Known rows, with every step that occurs
nemaver karu pazu dider pora daruvit: [ 37.0  -9.6   0.5   2.6 -11.9  -1.8   0.8  -6.2  29.5   9.1 -32.2  35.8
   8.8  -2.3 -20.3 -21.4   7.1 -11.6  -0.4  21.6  24.7  12.1  -6.3  12.4]
pazu dider nemaver futed: [ 34.7 -14.9  34.0  -6.0 -18.3 -12.3  19.2 -54.6  -7.0  -6.5 -42.6   7.7
 -36.0  17.9   0.4 -10.2  31.7 -28.0  22.9 -24.7  -6.4   7.4   3.8  -6.3]
pora daruvit nemaver karu pazu dider: [ 51.0   8.5   8.5   7.9 -17.3  16.6 -17.0 -20.0  30.5  28.1 -42.2  41.2
  32.6  13.8 -18.8 -13.7   4.9  -8.1   3.4  -6.4  27.2  25.0 -35.6  26.2]
pora daruvit: [ -3.1  -4.9  -1.2  19.2   6.5  -7.5 -17.3 -12.3  -2.5  -5.9  26.1  11.5
  18.0  29.5 -11.9   7.0   4.2   8.0   2.7  -9.5  19.3  -3.8  10.3  -9.0]
futed pora: [-28.8  10.5   7.2   7.3   9.2 -12.9  18.8  -8.9  13.8 -11.9  12.4  -8.0
   7.5  10.0  10.5  -7.7   2.3   8.9  -9.9  -7.1  -1.2 -15.7 -11.4 -44.0]
pazu dider nemaver karu: [  7.2   5.3   4.3 -17.5 -10.9   0.8  15.4 -22.9  -7.1  -1.8 -32.5  17.4
 -34.6  -9.8   4.8  -7.4  36.9  -9.7  22.3  -7.5   9.4  12.0  -7.8   2.7]
futed pazu dider pora daruvit nemaver: [ 22.7 -18.1  16.1   0.4 -13.1  10.8  -4.5 -37.3  27.9 -42.3  -5.5  26.4
  36.1  -9.8  -9.6  -9.5  15.8  -4.3  22.5   6.1   4.4  32.3  15.1 -13.2]
dider karu: [-13.2 -18.1   2.1 -15.0  14.0   3.0  22.7  -2.3 -10.3   2.3  14.3  -7.5
   3.8   0.4   3.7  -0.3  18.4  11.0  14.6 -20.1   9.7 -22.5  24.2 -23.3]
pazu dider pora daruvit nemaver: [ 39.7  -6.5  21.3 -13.7 -24.8  -1.1 -24.9 -45.4  32.2 -25.9  10.5  11.3
  28.8 -17.3 -16.2   0.2  21.3 -12.7  35.1   2.3   0.7  26.1  15.4 -21.4]
nemaver futed pora: [ -8.5   3.8  19.7   8.1   3.7 -18.6  37.8 -18.6  23.7  -1.6   0.2  -7.6
  -2.4  35.4 -10.1 -26.8   4.2   1.6 -13.0 -20.9  -0.9 -33.1 -13.1 -15.2]
nemaver pazu dider karu pora: [ -7.8 -35.7  39.7 -42.4 -24.9   7.4  25.3   4.2  -7.5   8.9 -11.6  28.7
 -10.9  -5.2  24.4  -1.4  -6.6 -19.8  -8.3 -26.7   6.3 -17.0  -2.4 -16.7]
nemaver futed pazu dider pora daruvit: [ 21.1 -37.7  15.7   9.0  -4.8  -3.2  27.1 -32.5  20.2 -32.6 -17.5  28.6
  -0.5  25.6 -24.4 -22.2   6.9 -11.8   1.6  -2.7  18.8   2.2  24.8  12.2]
futed pazu dider karu daruvit: [  0.7 -54.1   3.9 -27.7  -6.9  37.2  33.3  -1.1  -5.7 -22.8 -15.0  32.8
  17.0  -5.3  19.7  -3.1 -15.9   3.5 -20.2 -23.7  41.4  10.5  23.7  -2.2]
dider karu futed: [-11.3  -6.2  -8.5  -8.8  14.1  -0.9  28.1  -9.4 -30.4   2.1  -8.5  -9.4
   1.1   6.9   6.2   0.4  13.0  -2.4   0.0 -30.1  -4.7   1.9  29.0 -21.7]
daruvit nemaver futed dider pora: [ 19.7   2.3   4.1 -29.6   5.3 -11.7  19.0 -17.9  38.5   9.5  38.5 -17.4
  18.3  -6.9 -29.1 -20.7  28.8 -10.7  26.2  -8.1 -21.9 -14.7 -12.1  -6.6]
dider nemaver karu: [ -7.1  13.2  -5.2  -6.8   7.9  -7.3  14.0  -7.2  -9.0   0.4  -5.5   9.8
 -19.3  -0.2  -7.3 -17.4  41.7  11.2  11.5  -1.2  -0.6  -4.6  -9.9   3.9]
nemaver futed dider: [ -9.2  -5.2  -9.3  -5.1  20.0  -9.5  27.4  -1.1   6.4  27.2  25.7  -9.8
 -10.0  28.6 -14.7  -5.3   4.8  -8.7   2.4 -25.5   7.4 -28.5 -17.2   5.4]
karu pazu dider: [ 22.5 -13.3  13.8  13.9  -7.7  -4.9   8.1 -19.2   2.5  19.2 -61.3  11.3
 -10.4  17.0  22.4   1.8   1.6 -34.2   6.6   0.4   4.7  22.7 -17.6 -23.5]
pazu dider: [ -1.4 -10.1   7.3  -4.4  -3.6  -4.2   9.1 -22.7  -3.5  -2.3 -23.6   1.2
 -22.0   9.6  16.4  13.5  10.8 -24.1  23.5 -11.8   9.1  12.3  -0.3 -22.5]
daruvit nemaver pazu: [ -3.5   6.0  11.6 -10.5   3.4 -18.5  11.0  -5.5   8.0  23.0   6.3  13.8
   9.6  26.0  -6.4  -0.8  25.0 -13.5  11.4 -29.3 -10.2 -19.0 -30.1  -9.5]
daruvit nemaver: [  5.6  11.0   8.9  -2.5  -0.6  -3.4  -4.9 -22.8   7.2   4.7   6.0  -9.3
  20.1  11.5  -2.9  -0.4  28.1  -1.0  26.6 -10.0 -14.9   8.4 -13.4 -21.3]
dider pora daruvit: [  4.5 -10.4   1.4   6.3   2.3 -16.1 -12.7 -15.2  11.0 -22.5  36.8   4.6
  17.0   3.4 -21.4  -4.3  15.9   5.1  11.4  13.6   3.4  -2.3  26.3 -22.5]
karu daruvit: [  0.3 -19.3  -4.1  -9.7  -5.9  -1.2  -2.7   2.1  -4.0  -0.2  16.6   9.4
  16.3  16.0  -0.5   0.3  -6.1   6.2 -19.1  -6.8  16.5   6.2  -4.4 -10.0]
nemaver futed pazu dider: [  0.8 -28.7  13.6  10.5   4.4   1.5  48.6 -23.1   1.6  -7.9 -50.9  16.4
 -24.1  41.7   1.3 -14.4   5.5 -21.1   4.0 -22.1  13.9   0.3  -3.9  13.4]
karu pora daruvit nemaver pazu dider: [ 26.0 -12.6  45.5 -16.4 -42.7   5.6 -26.9 -22.2  15.7   1.2   2.0  46.9
  29.0  13.3   1.9   1.2  -8.2 -21.0  -9.0 -18.6   2.3  14.3 -28.9  -2.0]
daruvit nemaver karu: [ -2.1  22.6  -7.5 -15.2   4.2   3.4   9.8  -0.1  16.2  18.6   2.6   1.6
  12.5   7.5 -20.2 -14.7  34.0  12.7  21.4  -7.4  -0.2  -4.0 -30.1  15.9]
futed pazu dider: [-19.1 -21.7   2.0   7.9   7.3   7.4  28.6 -14.2  -8.0 -20.6 -39.4  15.1
 -14.8  16.1  23.1   4.4   4.7 -15.9  10.2  -7.1  12.6  16.1  -0.4 -14.0]
pazu dider pora: [  6.1 -15.0   9.3 -20.3  -8.9 -14.5  14.4 -24.5  10.5 -18.9 -11.9  -5.7
 -20.0 -15.2   6.5   1.6  22.9 -24.0  33.3  10.6  -5.8  12.0  14.9 -34.0]

Rows
[ -2.7  25.9  10.7  12.7  -4.6 -15.8   3.1 -18.0  14.1   1.2  13.9  27.5
  44.1  30.8 -12.6  -6.0  -5.9  -5.1 -37.1 -46.7  -2.3  -3.5 -23.6 -17.6] : karu futed pora daruvit nemaver pazu
[  8.5   3.7  12.2   4.4  -1.9 -13.2 -12.8 -10.1  13.2  15.5  27.9  32.4
  33.2  33.2 -23.6   2.8  13.3  -3.3  -1.5 -34.3   9.7 -17.0 -19.4   1.8] : pora daruvit nemaver pazu
[  0.3 -26.1  11.8 -27.3  -2.2  12.0  23.2 -19.1  -6.8  -2.7 -12.5   1.2
 -11.3  -9.0  15.2   9.9  12.6 -10.5  24.6 -25.9  18.9  -5.6  25.4 -24.1] : pazu dider karu
[ 27.8 -20.9  25.1 -27.2 -15.3  13.4   1.0 -21.1  12.3  12.9  11.3  41.3
  28.8   5.2 -11.5   8.7   7.1 -12.6  10.3 -56.3  30.6 -18.0   9.3   0.9] : pora daruvit nemaver pazu dider karu
[  8.4 -11.6  19.1 -31.2 -16.8  35.9 -30.9  -1.2  13.1  -1.0  72.1  12.0
  68.5 -28.4  -1.6  -4.2 -11.9  23.0  -5.9 -15.6   5.7   0.6   0.8 -15.4] : futed dider karu pora daruvit nemaver
[  4.8  -0.8  19.1  22.3  -0.6 -12.0  13.8 -24.9  25.8  -7.1  21.1  10.3
  21.5  44.3 -25.2 -23.2  -8.0  11.1 -26.3 -26.3  20.0 -29.9  -2.7  -4.0] : nemaver futed pora daruvit
[ 38.2  -0.4  23.6  11.3  -8.6  -5.1 -10.5 -39.0  22.5   8.4  15.0   9.8
  33.1  44.5 -41.1 -14.6  16.2   2.3   8.6 -29.2   6.6  -6.1  -5.9  18.7] : pora daruvit nemaver futed
[  1.4 -30.7   5.6   8.7  -1.8   3.1   8.9 -23.6  11.4 -43.7  -6.4  27.5
  10.6   1.1  -2.9  -4.6   3.7  -6.8   7.5  10.3  18.0  19.5  27.0 -15.2] : futed pazu dider pora daruvit
[  9.7  -0.7  20.5 -20.5 -13.3  -9.7  12.2 -20.6  14.0  18.7 -21.2  22.1
  -6.1  15.9   5.0  10.8  18.9 -32.8  19.5 -34.9   0.1  -2.1 -28.7  -9.5] : daruvit nemaver pazu dider
[  9.4   7.1  29.9  -5.2 -19.5  -1.6  -1.5 -28.7  36.5  -3.1   8.3  41.2
  32.0  13.9  -2.9   1.4  -7.2 -14.2 -13.4 -39.9  21.4 -11.2 -27.2 -18.4] : futed pora daruvit nemaver pazu dider
[ -1.9 -15.9  -9.8  -9.2  21.9  10.7  19.3  18.0  -0.1  36.9  11.3  -1.2
  20.5  -7.3  14.7  -2.9  -3.6  -1.8  -7.2 -13.6  13.7 -19.8  -5.2 -25.5] : futed dider karu pazu
[ 19.2 -60.4  12.9 -26.3 -12.3  28.9  51.8 -10.9   3.7 -11.5 -26.0  32.4
   8.3  18.9  -3.3 -22.7 -13.6  -2.0 -26.5 -38.8  41.9  -7.2  19.2  25.0] : nemaver futed pazu dider karu daruvit
[ 38.4 -11.0  26.8  12.3 -18.2  -8.8   0.2 -39.9  -8.0   3.3 -67.8  19.0
 -17.4   1.5  28.1  -4.5  20.9 -32.6  11.5   2.1 -10.5  34.1 -10.5 -32.5] : karu pazu dider nemaver
[  8.7 -45.8  10.9 -48.1 -16.8  10.5  28.8   8.0  -1.2  14.8   1.7  40.9
   1.6   2.1   7.6   6.3 -12.8 -15.8 -23.4 -46.8  42.3 -21.6   6.7   1.2] : nemaver pazu dider karu daruvit
[-11.9 -26.4   5.2  -7.2   4.5  -2.7  35.6 -15.3   6.9 -37.1 -27.4  10.1
 -13.4  -8.7  14.0  -7.6  16.1 -16.3  18.4  16.1  -2.2  18.1  15.5 -26.6] : futed pazu dider pora
[ -9.6 -28.6  13.6 -32.9   0.5  -0.5  40.2  -0.2  -7.8  19.8 -13.8  22.9
 -21.5   5.9  12.1  10.5   9.7 -22.6   9.6 -44.5  24.0 -33.5  10.0 -11.9] : nemaver pazu dider karu
[  6.1  18.4  17.9  12.6  -8.2   0.8 -19.2 -29.8  33.1 -19.8  34.9   9.3
  56.0   9.0 -11.4 -10.7   2.3  18.2  -6.3 -16.5   5.0  -1.3 -10.1 -30.4] : futed pora daruvit nemaver
[  7.3 -40.4  39.4 -27.4 -30.1  13.5   1.3  -1.8  -2.5   0.7  10.5  47.4
  13.9   3.0   9.1   1.4 -18.0  -9.9 -19.8 -29.9  26.4 -14.4   9.5  -4.7] : nemaver pazu dider karu pora daruvit
[ 27.2 -18.6  18.1 -35.6 -30.2   4.3   2.5 -13.3  17.5  14.7  -7.3  38.0
  17.4  11.1   1.4   6.4  -4.7 -26.8 -12.0 -36.1  18.3   8.4 -31.3   3.4] : karu daruvit nemaver pazu dider
[ 22.0  -6.6  30.8 -13.3 -40.3  13.9 -23.8 -23.6  -1.8 -20.9 -10.4  42.7
  -0.9 -12.4   1.7 -15.6   9.8   2.0  -6.3   7.9  11.7  29.2  -8.1  11.9] : pazu dider nemaver karu pora daruvit
[ 19.5  -6.5  25.4   4.2  -3.3 -22.5  18.6 -39.0  -8.8  -2.2 -15.2  -0.8
 -22.5  29.3 -10.9 -19.7  38.2  -6.7  12.6 -18.5 -14.8  -9.7   2.4  -4.5] : dider nemaver futed
[ 20.1 -11.6  17.0  25.2   2.8   5.5   8.1 -29.3  17.6 -10.3  -0.5  24.5
  39.3  52.9 -32.2 -27.1   9.8  11.2  -4.6 -24.7   9.4  -2.0  -7.4  27.5] : pora daruvit nemaver futed pazu
[ -7.7 -13.9  23.8 -14.4 -23.2  21.5  21.1  -8.3 -10.3 -30.1 -46.0  37.1
 -16.5 -12.6  25.7 -28.2  14.3   3.0  -7.3  15.9  -4.5  31.7 -19.8   6.7] : futed pazu dider nemaver karu pora
[-25.4 -20.6   8.3 -36.0   0.7  21.7   7.6  19.6  -4.9   5.3  49.5  -6.1
  19.1 -25.1  20.9  -1.5 -11.4  11.8  -7.3  -5.4  -1.3 -13.4   2.3 -28.2] : futed dider karu pora
[ -6.7  -5.7 -21.0 -21.0  -1.6   7.8  11.7  22.8   5.9  14.4  14.7  19.5
  10.3  12.0 -16.9 -13.9  -0.3  19.8 -24.5  -3.6  31.3  -6.7 -20.8  27.3] : nemaver karu daruvit
[ 37.2  11.3   7.3  -6.6 -14.2   9.5   8.8 -14.1  25.4  34.3 -62.4  22.0
   8.8   5.1  -1.8 -17.8  17.3 -17.9  13.1  -2.2   6.8  22.0 -46.7  15.0] : daruvit nemaver karu pazu dider
[-13.3   5.6  -5.2  -8.1  11.6  -5.1   0.5 -12.3 -14.5  -0.9  31.5  -5.9
  -6.4 -13.1  15.0   6.6  23.3  -2.6  13.2 -10.8  -9.8   1.7  -5.6 -33.9] : futed dider nemaver
[ 36.7 -20.5  25.5  14.9 -12.7  16.0   9.9 -44.9  22.0 -14.4 -26.7  34.1
  23.0  41.1 -21.4 -15.6   3.4 -10.8   6.0 -31.7  20.3  14.8  -4.7  26.8] : pora daruvit nemaver futed pazu dider
[ 29.5 -22.7  26.5 -12.7 -11.8  -0.6  39.7 -41.1  33.7 -23.4 -36.4   9.5
   3.1   7.4 -15.1 -29.9  30.4 -19.9  27.6  -4.0 -15.1  13.3   0.2   2.7] : daruvit nemaver futed pazu dider pora
[ 23.7  -4.8  -1.6 -12.7  -6.6  -8.8  25.7   0.5  26.4  15.6 -52.6  16.7
 -14.3 -11.4  -5.6 -23.3  18.1 -20.9   9.3  26.3   5.3   9.7 -17.9   1.6] : nemaver karu pazu dider pora
[-13.1  37.7 -37.9 -21.7  20.1   9.1  15.3  10.4   2.7  31.9  13.2  -5.4
  16.6  -3.6 -12.6  -4.4  14.4  -0.3  -0.1 -24.3  -6.0  13.3 -36.8  15.0] : daruvit nemaver karu futed dider
[-14.6  17.2 -45.6 -12.5  20.1  -2.2   8.7  16.0   4.6   4.3  44.8   8.6
  16.5 -10.3 -32.9  -9.9   4.2   6.4 -14.6  -2.1  13.7   3.1   1.8  14.8] : nemaver karu futed dider pora daruvit
[ -3.1 -18.7  11.6 -27.0  -5.6 -25.3  30.7  -7.6  12.4   1.2 -12.1  16.7
 -28.8  -0.1   1.9   2.5  20.7 -36.2  15.8  -7.4  -1.1 -13.8   0.2 -24.2] : nemaver pazu dider pora
[ 22.6  -7.2   5.9 -18.4 -17.9   7.0 -14.2 -14.1  13.0  -0.2  18.6   8.4
  41.4   7.4  -7.2  -2.6   5.2   4.3  -5.4 -13.0   2.2  18.6 -16.1  -8.3] : karu daruvit nemaver
[ 41.7 -12.6  17.7 -16.3 -22.6   1.6   4.3 -24.4  22.0  12.4   8.1  10.0
  32.1  31.2 -27.9 -20.9   6.9   1.7 -10.3 -25.1   3.4   3.4 -18.8  19.5] : karu daruvit nemaver futed
[ -2.2  -9.5  -5.8 -18.5  15.0 -19.2  31.5  -2.0  22.4   7.1  37.9 -17.0
  -7.9   3.0 -23.8 -17.2  17.1 -11.5  12.3  -3.2  -8.4 -27.0  -0.1  -7.6] : nemaver futed dider pora
[ 11.1   5.2  -7.2 -16.8   4.1   0.4 -26.7 -14.9  33.4  -7.4  72.0  -0.2
  50.5 -22.1 -23.6  -1.8  13.7   5.4  20.7   1.5  -1.8   4.2   2.4 -22.8] : futed dider pora daruvit nemaver
[  6.7  30.1   8.5  19.3  -6.3  -1.0 -13.8 -36.5  14.3 -18.5  12.5   6.1
  54.2  15.4  -9.8  -8.7  -3.1   7.7 -21.2 -27.6  -9.4  23.2  -7.4 -28.3] : karu futed pora daruvit nemaver
[ -2.2   2.3 -26.3 -33.9  -0.6  13.4   4.1  16.7  -0.6   9.4  43.4  22.4
   9.9 -20.8  -6.9 -11.8   6.7  17.9 -25.5  -8.3  25.2   0.0 -22.4  15.2] : futed dider nemaver karu daruvit
[  3.6 -34.2  -0.8 -30.6  -5.3  15.2  12.0   4.9  -4.9  -1.5  27.5   8.8
  25.2  -4.1  -0.1  -3.5  -4.6  17.6 -17.6 -22.3  26.7 -13.1  22.7 -11.2] : dider karu daruvit
[ 17.5  -6.0  22.7 -34.5 -16.8 -19.4  17.3 -21.9  27.6   1.5  -8.4  15.9
  -3.1 -10.0  -4.7  -1.3  31.7 -33.9  29.9 -13.3 -15.7  -2.7 -12.6 -22.5] : daruvit nemaver pazu dider pora
[ 43.4 -21.4  17.0  14.4 -16.2 -10.3 -13.6 -28.4  22.2  -6.0 -28.3  25.1
  14.1   2.1  -2.6  -6.6   1.1 -25.8   4.2  18.9   9.7  24.9  10.1 -24.1] : karu pazu dider pora daruvit
[ 33.4 -24.6  21.3 -49.3 -33.9  -7.9   5.8 -14.4  33.3  -2.5   4.7  32.3
  19.6 -13.7  -7.5  -5.5   7.9 -28.2  -2.9 -12.7   2.5   8.4 -13.8  -9.1] : karu daruvit nemaver pazu dider pora
[ 43.9   6.2   9.9 -19.5 -19.9   0.1  12.1 -15.1  43.0  17.6 -51.5  15.5
  10.0 -19.6 -11.2 -29.0  29.3 -20.7  23.4  21.3  -9.3  23.1 -29.3   1.5] : daruvit nemaver karu pazu dider pora
[ 17.5   6.2  10.4  11.3  -4.5   1.7 -28.9 -29.0  11.8  -4.0  25.5  11.2
  42.4  18.7 -18.0   2.8  15.3   7.6  15.4 -14.7   6.3  10.5  -4.1  -9.1] : pora daruvit nemaver
[-10.3 -14.1  10.1 -12.4  -0.2 -16.7  26.1  -5.0  -4.4  18.3 -23.1  24.4
 -29.5  24.5  12.1  15.0   6.9 -34.0   6.4 -29.1  14.5 -15.7 -17.2 -11.0] : nemaver pazu dider
[-23.1  -2.4 -17.3 -20.4  19.3 -14.8  12.9   7.7  12.8  -1.3  49.7 -17.9
   0.9 -20.9  -0.6   1.5  15.6  -4.0  19.8  12.3  -9.5 -10.8   3.2 -35.9] : futed dider pora
